(in the rows, 128 means zero)
Known rows, with every step that occurs
makib-lufotav: [104 135 108 123 145 109 118 141 119 111 156 133 139 112 139  88 118 108
 148 112 116  87 159 155]
nare-liros-makib: [ 81 105  90 137 167 147 122 120 130 130 181 142 128  91 126 143 141 127
 122 143 130 126 139 148]
nare-liros: [ 89 123 108 136 154 134 108 125 133 141 191 133 140 100 117 119 137 105
 154 124 131  90 151 160]
poze-biniz-makib-lufotav: [120 122 137 101 117  88 148 130 143 115 123 124 123 122 136 131 129  92
 160 122 113 145 142 112]
nare-liros-makib-biniz: [ 77  99  81 123 145 164 139 118 114 135 134 145 114 103 141 150 129 110
 106 136 142 129 159 125]
biniz-makib: [ 96 134 123 127 132 134 135 130 111 158 138 129 148 137 133  84 152 113
 163 128 138 141 121 147]
lufotav-poze-biniz-nare: [175 129 152 127 117 153 150 101 132  97  96 119 127 121 121 144 114 110
 127 128 149 101 104 105]
makib-biniz: [105 137 103 113 131 159 137 134 104 118 124 136 133 142 145  81 121  89
 128 116 153 112 154 145]
poze-biniz: [134 135 131 108 149 126 134 134 152  71 186 128 134 133 126 115 124  80
 136 127 139 129 129 148]
poze-biniz-makib-liros: [118 110 134 108 129  78 147 126 157 160 100 119 122 137 133 120 139  72
 136 126 140 169 137 113]
makib-liros-lufotav-biniz-mizu: [ 90 143 137 127 106  47  80 140 100 161 143 133 140 148 114  94 125 171
 121 125 117 161 138 123]
mizu-makib-poze-biniz-liros-lufotav: [184 142 158 123 106 143 150 166 161 127  94 125  99 160 142 147 128 132
  93 141 113 175 110 116]
mizu-makib-liros-lufotav-biniz-nare: [166 147 133 140 110 126 104 138 128 193  66 124 133 169 130 108 102 144
 100 136 159 138 127  84]
liros-nare: [133 145  91 135 160 132 118 137 114  91 210 123 152 136 138 101 134 146
 145 124 138 106 140 183]
mizu-poze-biniz-makib-liros-lufotav: [183 138 145 108 107 113 133 147 142 158  91 113 137 153 126 123 133 124
 119 117 115 190 117  93]
liros-lufotav: [141 167 101 120 131 128 112 146 116  99 216 139 157 129 129  90 126 146
 141 113 110 132 131 156]
nare-liros-lufotav-poze-biniz-makib: [147 133 140 119 103 113 133  95 144 122 143 129 137 103 104 199 139 164
 168 113  86 159  98 111]
lufotav-biniz-nare-liros-makib-poze: [147  74 115 145 142 151 140 112 162 184 113 114 101 121 127 148 148 140
  77 153 165 111 131  92]
mizu-biniz: [ 98 150 114 155 131 156 106 136 114 103 124 132 150 170 131  86 127 108
 139 120 151  95 138 155]
poze-biniz-mizu-makib-liros-nare: [106 125 142 134 136  68 100 141 132 134  52 122 112 151 139 132 110 133
 107 155 155 172 130 123]
lufotav-poze-biniz: [140 132 140 120 147 141 136 103 143  60 129 127 134 124 116 137 121 115
 139 115 127 116  95 153]
biniz-nare-liros-lufotav-makib-poze: [173  93 117 149 113 135 142 119 144 192 160 117 123 102 118 132 117 153
  94 120 137 102 120  88]
liros-makib: [ 97 123  90 129 167 152 134 130 118 102 166 142 135 121 139 103 135 127
 111 141 138 140 121 156]
biniz-liros: [ 98 144 141 134 122 147 138 154  86 142 176 135 130 131 131 111 143 113
 145 133 117 115 144 164]

Rows
[ 77  99  88 132 159 115 121 123 129 128 163 143 118  73 134 152 126 132
 125 131 104 106 164 135]	nare-liros-makib-lufotav
[152 138 140 120 122 124 152 153 116  81 219 121 122 140 135 171 136 128
 140 139 113 138 144 157]	poze-biniz-liros-nare
[131 168 132 127  99 134 131 163  84 132 218 142 141 131 130 123 136 154
 144 123  86 139 141 150]	biniz-liros-lufotav
[ 98 138 174 144 129 151  83 142  76 143  99 121 142 166 107  69 134 158
 126 139 148 128 104 142]	lufotav-biniz-mizu-poze
[177 160 131 113 125 125 129 113 140  47 170 133 144 125 114 150 113 155
 136 106  98 141  92 139]	liros-lufotav-poze-biniz
[210 154 142 119  93 137 144 112 129  87 137 125 137 122 119 156 107 150
 124 119 119 125  99  93]	liros-lufotav-poze-biniz-nare
[ 36  95 132 139 131  77  91 119 101 149 132 143 110  94 116 156 127 172
 123 148 108 130 150 116]	nare-liros-makib-lufotav-biniz-mizu
[111 103 113 176 104 156 122  90 103 147  22 133 115 102 131 192 111 166
 114 131 122  64 141  80]	mizu-biniz-nare-liros-makib-lufotav-poze
[162 140 114 131  77 163 134 102  94 160  95 132 131 100 126 168 110 160
 129 110 122  90 141  84]	makib-biniz-nare-liros-lufotav-poze
[ 89 123 147 150 140 127 104 145 128 173   4 128 113 153 142  56 136 136
  99 152 163 140 104 137]	biniz-mizu-makib-poze
[129 125 151 120 125 134 151  96 134 107  89 124 133 134 119 145 139 123
 158 121 125 148  83 132]	lufotav-poze-biniz-makib
[145 114 124 130 117 107 120 123 165 191 156 114 132 141 115 136 164 170
 138 118 113 148 121 117]	nare-liros-lufotav-biniz-makib-poze
[124 150 100 130 133 118 100 136 130 128 233 139 151  99 116 132 133 146
 152 115 101 114 147 148]	nare-liros-lufotav
[ 96 133 169 127 119 103 114 106 110  84  90 132 127 122 111 129 122 141
 137 133 124 138  93 136]	lufotav-poze-biniz-mizu
[182 115 137 123 129 118 166 155 153 102 168 105 103 148 144 158 149 129
 107 136 121 136 139 149]	makib-poze-biniz-liros-nare
[181  88 139 124 127 125 150 125 193 159 114 106  99 106 127 151 136  74
 102 138 161  96 147  86]	makib-poze-biniz-nare-liros
[121 121 128 140 108 193 129 127 111 199  25 132 111 127 143 133 107  87
 117 147 183  95 157  81]	mizu-makib-biniz-nare-liros
[130 109 117 116 150 123 150  99 140  49  99 136 112  98 133 171 108 142
 110 123 100 132 108 127]	liros-makib-lufotav-poze-biniz
[150 112 154 116 132 126 142 136 146 170  48 107 126 152 128 111 140  82
 122 125 144 163 121 107]	mizu-poze-biniz-makib-liros
[126 136 160 114 116 131 153 151 121 103 185 130 115 132 126 145 133  88
 139 138 116 136 139 143]	poze-biniz-liros
[162 133 124 122 115 117 133 132 151 162 139 114 139 171 127  95 159 169
 128 117 124 164 104 126]	liros-lufotav-biniz-makib-poze
[ 99 140 119 136 152 139 108 143 124 128  70 138 130 131 145  89 106 113
 135 127 135 103 138 145]	mizu-makib-lufotav
[134 132 147 127 147 138 124 109 148  76  29 132 116 127 132 147  92 122
 130 120 119 112  98 131]	mizu-makib-lufotav-poze-biniz
